What can hang from each mark
vuri: bafol lodum
golup: gosul
turav: gosul neze
gosul: golup lodum turav
rego: pezum
bafol: gosul vuri
binov: pezum
pezum: binov lodum
neze: turav
lodum: gosul pezum

Every row comes from one small tree of marks. Brackets hold a mark, then the marks that hang from it, in alphabetical order. Every link used is in the known rows. Which tree was each row made from?
Known rows
(vuri (bafol gosul)): [-1.00 -0.27 -0.17  0.31 -0.07 -0.04 -0.64  0.19  0.10 -0.13  0.16  1.43
  0.16  0.50 -0.11 -0.96  0.18 -0.77  0.20 -0.06  1.36  0.46 -0.21 -1.08]
(rego (pezum binov lodum)): [ 1.99  0.31 -0.23 -0.17  0.82 -0.34  0.16  1.28 -0.10  0.80  0.62 -1.02
 -1.58 -0.19 -0.31  0.05 -0.04 -1.23 -0.18 -1.69 -0.08 -0.30 -0.18 -0.19]
(pezum binov (lodum (gosul golup turav))): [ 0.05 -0.18  0.21 -0.37 -0.20 -0.32 -1.14  1.72  0.25  0.77  0.39  0.65
 -1.74 -0.55 -0.21 -0.10 -0.36 -3.57  0.87 -0.33 -1.07  0.08 -0.11  0.12]
(pezum binov (lodum (gosul golup (turav neze)))): [-0.23 -0.79  0.30 -0.55  0.08 -0.28 -0.97  2.12 -0.18  0.49  0.20  1.22
 -1.83 -0.84 -0.10 -0.16 -0.53 -4.11  0.90  0.24 -1.12  0.39 -0.04  0.74]
(turav (gosul golup (lodum (pezum binov))) neze): [ 2.18 -0.58  0.09 -0.04 -0.04  0.17 -0.08  1.84 -0.01  0.60  0.68  2.02
 -0.55 -0.56  0.13 -1.04 -0.21 -5.30 -0.37 -0.08 -1.33  0.42  0.66  1.47]
(gosul turav): [-1.19 -0.13  0.11 -0.27 -0.46 -0.25 -0.37 -0.36  0.12  0.14  0.08  0.20
 -0.38  0.18  0.34  0.16  0.00 -0.90  0.51  0.92 -0.46  0.12 -0.04 -0.32]
(gosul golup (turav neze)): [-1.40 -0.88  0.25 -0.43 -0.41 -0.12 -0.61  0.61 -0.05 -0.24  0.21  1.80
 -0.16 -0.19  0.68 -0.19 -0.37 -2.93  0.73  1.11 -1.17  0.51 -0.37  0.96]
(bafol gosul): [-1.13 -0.09 -0.20  0.18  0.07 -0.07 -0.44 -0.27  0.13  0.16 -0.02  0.39
 -0.17  0.48 -0.14 -0.82  0.10 -0.47  0.45 -0.16  0.38  0.13  0.04 -0.80]
(turav neze): [-0.41 -0.64  0.10 -0.17  0.25  0.04  0.18  0.37 -0.45 -0.31 -0.18  0.54
  0.00 -0.32  0.09 -0.06 -0.18 -0.44  0.07  0.48 -0.06  0.35  0.05  0.59]
(neze (turav (gosul golup lodum))): [ 0.79 -0.63  0.09 -0.02 -0.95 -0.01 -0.94  0.19  0.28  0.80  0.83  0.25
  0.63  0.30  0.36 -0.12  0.06 -3.60  0.52 -0.73 -0.76 -0.29 -0.30  0.82]
(bafol (gosul golup) vuri): [-1.82 -0.46 -0.22  0.12 -0.22 -0.09 -0.96 -0.33  0.65  0.08  0.21  2.52
  0.11  0.80  0.15 -1.44 -0.36 -3.23  0.20  0.29 -0.67  0.02 -0.51 -2.34]
(binov (pezum (lodum (gosul (turav neze))))): [-0.28 -0.73  0.14 -0.48  0.48 -0.38 -0.25  1.18 -0.52  0.58 -0.40 -0.13
 -0.96 -0.14  0.58  0.44 -0.43 -1.69  1.19  1.42 -0.95  0.28  0.27 -0.38]
(golup (gosul (turav neze))): [-2.03 -0.94  0.33 -0.25 -0.26 -0.35 -0.61  1.03 -0.17  0.12 -0.15  1.49
 -0.76 -0.07  0.67 -0.11  0.00 -2.49  0.36  1.50  0.31  0.62  0.25  0.86]
(binov pezum): [ 0.37  0.20 -0.08  0.05  0.35 -0.13  0.28  0.47 -0.17  0.40 -0.07  0.03
  0.14  0.19  0.56  0.00 -0.18 -0.39  0.20  0.06 -0.28 -0.28  0.04 -1.01]
(neze turav): [-0.31 -0.43  0.23 -0.23 -0.38 -0.09 -0.29 -0.56 -0.07  0.33  0.37 -0.19
  0.21  0.29  0.09  0.31  0.12 -0.99  0.44 -0.02  0.25 -0.45 -0.16 -1.01]
(pezum binov (lodum gosul)): [ 1.14  0.11  0.05 -0.10  0.50 -0.15 -0.37  1.48 -0.14  0.74  0.00 -0.55
 -1.68 -0.63 -0.80  0.03 -0.16 -1.19  0.24 -0.93 -0.01 -0.11  0.31 -0.16]
(rego (pezum (lodum (gosul golup)))): [ 0.86 -0.14 -0.22 -0.09  0.32 -0.03 -0.63  0.93  0.42  0.47  0.29 -0.43
 -0.31  0.13  0.18 -0.07 -0.27 -0.92  0.78 -1.43 -0.84  0.16 -0.49  0.89]
(turav (gosul golup lodum)): [ 1.14 -0.17 -0.11  0.17 -0.58  0.08 -0.63  0.71  0.33  0.46  0.48  0.47
  0.45 -0.02  0.26 -0.47 -0.07 -2.62  0.15 -0.75 -0.96  0.15 -0.14  1.82]
(vuri bafol): [ 0.12 -0.11  0.05  0.11 -0.16  0.04 -0.21  0.48 -0.04 -0.32  0.19  0.99
  0.30  0.04  0.05 -0.10  0.08 -0.29 -0.27  0.00  0.92  0.33 -0.26 -0.26]
(vuri (bafol (gosul golup (lodum pezum) turav))): [-1.79 -0.03  0.20  0.25 -1.04  0.09 -1.43  0.10  0.77  0.10  0.69  3.15
  0.35  0.81  0.44 -1.70  0.34 -5.15  0.84  1.26 -0.72  1.25  0.00 -2.33]
(golup (gosul lodum turav)): [-2.41  0.26  0.34  0.18 -0.90 -0.28 -1.10  0.49  0.37  0.53  0.01  0.82
 -0.40  0.13  0.37 -0.48  0.44 -3.12  0.63  0.73 -0.18  0.75  0.24 -0.65]
(bafol (gosul golup (turav neze)) (vuri lodum)): [-4.20 -1.11  0.05 -0.22 -0.67 -0.04 -1.21 -0.77  0.22 -0.02 -0.07  3.04
  0.20  0.37  0.65 -2.18 -0.33 -5.57  1.11  1.67 -1.92  0.89 -0.47 -3.09]
(bafol (gosul golup turav) (vuri (lodum pezum))): [-2.93 -0.53  0.05 -0.13 -0.83  0.06 -1.02 -1.33  0.79  0.34  0.23  3.12
  0.21  0.99  0.68 -2.37 -0.09 -5.83  0.72  2.08 -2.20  0.70  0.04 -4.23]
(vuri bafol (lodum (gosul turav) pezum)): [-1.83 -0.21  0.31 -0.03 -0.78  0.30 -0.64 -0.65  0.35  0.08 -0.16  1.61
  0.51  0.10  0.40 -1.08  0.26 -2.52  0.91  1.64 -0.56  1.29  0.51 -2.21]
(rego pezum): [ 0.04  0.17 -0.27  0.01  0.23 -0.07  0.17 -0.32  0.22  0.20  0.23 -0.54
  0.21  0.42  0.30 -0.08  0.03  0.35  0.25 -1.03 -0.09  0.06 -0.30 -0.06]

Which tree is each row?
[-4.32 -0.94  0.01 -0.23 -0.47 -0.13 -0.79 -1.36 -0.05  0.08 -0.38  2.04
 -0.01  0.48  0.43 -1.88 -0.12 -4.04  1.00  1.98 -1.28  0.85 -0.11 -3.61] | (bafol (gosul (turav neze)) (vuri lodum))
[-0.82 -0.68  0.38 -0.40 -0.22  0.05 -0.65  1.20  0.22  0.31  0.23  2.75
 -1.07 -0.52  0.24 -0.79 -0.46 -4.74  0.84  0.98 -1.37  0.75  0.56 -0.13] | (lodum (gosul golup (turav neze)) (pezum binov))
[-3.02  0.19  0.05  0.19 -1.02 -0.11 -1.57 -0.18  0.63  0.36  0.37  1.50
  0.06  0.54  0.22 -1.40  0.18 -4.12  1.43  0.22 -1.31  0.76 -0.36 -1.45] | (bafol (gosul golup lodum turav))
[-1.05 -0.27 -0.01  0.30 -0.19  0.37 -0.34 -0.43  0.15 -0.01  0.14  1.79
  0.60  0.53  0.09 -1.97  0.47 -2.30  0.25  0.87  0.27  1.03  0.41 -2.70] | (vuri (bafol gosul) (lodum pezum))
[-1.74 -0.45  0.52 -0.04 -0.52 -0.07 -0.58  0.67  0.12  0.30 -0.02  2.05
 -0.40  0.09  0.63 -0.70  0.36 -4.40  0.39  2.21 -0.70  1.23  0.93 -0.46] | (golup (gosul (lodum pezum) (turav neze)))
[ 1.12  0.02 -0.08 -0.05  0.66 -0.17 -0.09  1.13 -0.25  0.74 -0.32 -0.85
 -0.62  0.00  0.18  0.33 -0.25 -0.22  0.66  0.01 -0.41 -0.21  0.24 -0.64] | (binov (pezum (lodum gosul)))
[-0.19 -0.90  0.18 -0.48  0.20 -0.30 -0.68  1.76 -0.27  0.48 -0.10  0.88
 -0.78 -0.19  0.84  0.14 -0.62 -3.13  1.35  1.11 -1.60  0.30 -0.10  0.20] | (binov (pezum (lodum (gosul golup (turav neze)))))
[-1.06 -0.37  0.45 -0.23 -0.71  0.15 -0.59  0.28  0.23 -0.07  0.33  2.35
  0.15 -0.04  0.64 -0.80 -0.02 -4.87  0.71  1.83 -2.17  1.11  0.28 -0.55] | (gosul golup (lodum pezum) (turav neze))
[ 1.85 -0.84  0.07 -0.05 -0.20  0.29 -0.11  0.99  0.09  0.22  0.44  1.69
  0.37 -0.07  0.52 -0.67 -0.15 -3.82 -0.13  0.77 -1.47  0.59  0.57  1.97] | (turav (gosul golup (lodum pezum)) neze)
[-0.69 -0.06  0.49 -0.23 -0.50  0.06 -0.60  1.11  0.15  0.30  0.59  2.67
 -0.73 -0.55  0.23 -1.09 -0.10 -6.13  0.50  1.02 -2.07  0.95  0.37 -1.05] | (gosul golup (lodum (pezum binov)) (turav neze))
[-1.09  0.34  0.01  0.34 -0.32  0.09 -0.93  0.11  0.82  0.66  0.59  3.50
 -0.51  0.41 -0.27 -2.42 -0.09 -6.43 -0.03  0.14 -1.58  0.44  0.24 -4.24] | (bafol (gosul golup (lodum (pezum binov))) vuri)
[-2.13 -0.13  0.33 -0.16 -0.56 -0.08 -0.51 -0.09 -0.19 -0.03 -0.11  0.65
 -0.03 -0.20  0.24 -0.27  0.10 -2.59  0.88  1.22 -1.15  0.90  0.06 -0.52] | (gosul lodum (turav neze))
[-0.64 -0.01  0.29 -0.24 -0.48 -0.01 -0.82  0.80  0.66  0.64  0.39  2.19
 -1.00 -0.21  0.13 -0.76 -0.30 -4.20  0.76  0.49 -1.35  0.40  0.48 -0.81] | (lodum (gosul golup turav) (pezum binov))
[-0.37  0.55  0.40 -0.06 -0.80  0.02 -0.77  0.76  0.56  0.61  0.76  2.10
 -0.77 -0.21  0.16 -1.07  0.08 -5.69  0.42  0.50 -2.00  0.61  0.32 -1.68] | (gosul golup (lodum (pezum binov)) turav)
[-1.13  0.00  0.16  0.05 -0.37  0.39 -0.58 -0.02  0.69  0.53  0.04  2.95
 -0.07 -0.32 -0.06 -2.12 -0.35 -5.38  0.24  0.15 -1.97  0.53  0.37 -3.65] | (bafol (vuri (lodum (gosul golup) (pezum binov))))
[ 0.73 -0.64 -0.07  0.01 -0.07  0.04 -0.01  0.58 -0.38  0.24 -0.01 -0.01
  0.18 -0.27  0.17 -0.18 -0.02 -1.67  0.00  0.14 -0.44  0.40  0.34  1.94] | (turav (gosul lodum) neze)
[-0.99 -0.39 -0.12  0.30 -0.31  0.05 -1.08  0.75  0.38 -0.23  0.48  2.36
  0.42  0.45  0.13 -1.28 -0.03 -2.26  0.33 -0.43  0.69  0.52 -0.60 -0.51] | (vuri (bafol (gosul golup)))
[-2.79  0.06  0.11  0.32 -1.13 -0.08 -1.78  0.24  0.60  0.04  0.55  2.53
  0.41  0.57  0.28 -1.54  0.25 -4.35  1.18  0.29 -0.37  1.10 -0.63 -1.77] | (vuri (bafol (gosul golup lodum turav)))
[-0.95 -0.31  0.26 -0.24 -0.68  0.13 -0.80 -0.09  0.75  0.23  0.15  1.89
 -0.09  0.28  0.54 -0.42 -0.20 -2.89  0.94  1.31 -1.45  0.56  0.38 -0.37] | (lodum (gosul golup turav) pezum)
[-1.26 -0.95  0.36 -0.42 -0.41  0.16 -0.64  0.38  0.32 -0.05 -0.03  2.38
 -0.07 -0.01  0.65 -0.47 -0.38 -3.39  1.00  1.82 -1.51  0.87  0.44  0.31] | (lodum (gosul golup (turav neze)) pezum)
[-0.33 -0.31  0.13 -0.37 -0.10 -0.29 -0.71  0.27  0.09  0.49 -0.19 -0.71
 -1.12  0.07 -0.03  0.53 -0.08 -0.81  0.98  0.88 -0.55  0.22  0.15  0.07] | (pezum (lodum (gosul turav)))
[ 0.79 -0.01 -0.25 -0.11  0.56 -0.11 -0.21  0.39  0.15  0.55 -0.01 -1.33
 -0.53  0.26 -0.08  0.27 -0.05  0.56  0.65 -1.10 -0.21  0.11 -0.07  0.27] | (rego (pezum (lodum gosul)))
[ 0.06  0.03 -0.05 -0.36  0.03 -0.40 -1.00  1.45  0.47  0.99  0.60  0.16
 -1.59 -0.14  0.10 -0.21 -0.34 -3.26  1.13 -1.39 -1.17  0.12 -0.40  0.07] | (rego (pezum binov (lodum (gosul golup turav))))
[ 2.07 -0.05 -0.07  0.12 -0.23  0.17  0.19 -0.05  0.27  0.60  0.32  0.13
  0.15  0.30  0.17 -0.35  0.23 -1.92 -0.31  0.63 -0.74  0.24  0.88  0.74] | (turav (gosul (lodum pezum)))
[-2.97 -0.41 -0.02 -0.12 -0.55 -0.01 -0.59 -1.95  0.56  0.43 -0.08  2.11
 -0.08  1.03  0.43 -2.04  0.13 -4.34  0.57  2.49 -1.60  0.67  0.45 -4.76] | (bafol (gosul turav) (vuri (lodum pezum)))
[ 1.22  0.10 -0.19 -0.10  0.48 -0.15 -0.65  1.79  0.34  0.82  0.54 -0.03
 -1.26 -0.33 -0.23 -0.39 -0.33 -2.40  0.59 -2.35 -0.74 -0.02 -0.35  0.31] | (rego (pezum binov (lodum (gosul golup))))
[-1.92 -0.09  0.28 -0.16 -0.66  0.27 -0.42 -1.06  0.37  0.40 -0.34  0.62
  0.18  0.11  0.32 -0.98  0.20 -2.26  1.20  1.62 -1.48  0.94  0.74 -1.98] | (vuri (lodum (gosul turav) pezum))
[-1.82  0.32  0.29  0.00 -1.06 -0.05 -1.16  0.05  0.49  0.19  0.36  1.18
  0.23  0.01  0.38 -0.57  0.06 -3.60  0.98  0.39 -1.69  0.66 -0.41 -0.64] | (gosul golup lodum turav)
[-1.20 -0.76  0.31 -0.42 -0.14  0.08 -0.19 -0.26  0.05  0.02 -0.32  1.36
 -0.34  0.09  0.40 -0.10 -0.18 -1.84  0.87  2.17 -0.87  0.86  0.85 -0.30] | (lodum (gosul (turav neze)) pezum)
[-2.73 -0.36  0.42  0.03 -0.63 -0.22 -0.92  0.86 -0.06  0.25 -0.18  1.41
 -0.35 -0.11  0.47 -0.54  0.28 -3.69  0.64  1.27 -0.30  1.08  0.30  0.01] | (golup (gosul lodum (turav neze)))
[-1.93 -0.28  0.17 -0.17 -0.78 -0.05 -1.16  0.12  0.56  0.17  0.01  1.16
 -0.07  0.02  0.38 -0.26 -0.29 -2.12  1.28  0.35 -1.03  0.44 -0.23  0.25] | (lodum (gosul golup turav))
[ 0.79 -0.81 -0.04  0.00 -0.31  0.12 -0.43  1.14 -0.09  0.16  0.29  1.04
  0.41 -0.34  0.37 -0.48 -0.23 -3.11  0.19 -0.24 -1.08  0.44 -0.04  2.49] | (turav (gosul golup lodum) neze)
[-2.46  0.31 -0.18  0.40 -0.38 -0.03 -0.85 -1.04  0.49  0.31 -0.11  1.42
  0.19  0.78 -0.22 -1.57  0.10 -2.97  0.36  0.33 -0.64  0.43 -0.10 -3.80] | (bafol (gosul lodum) vuri)
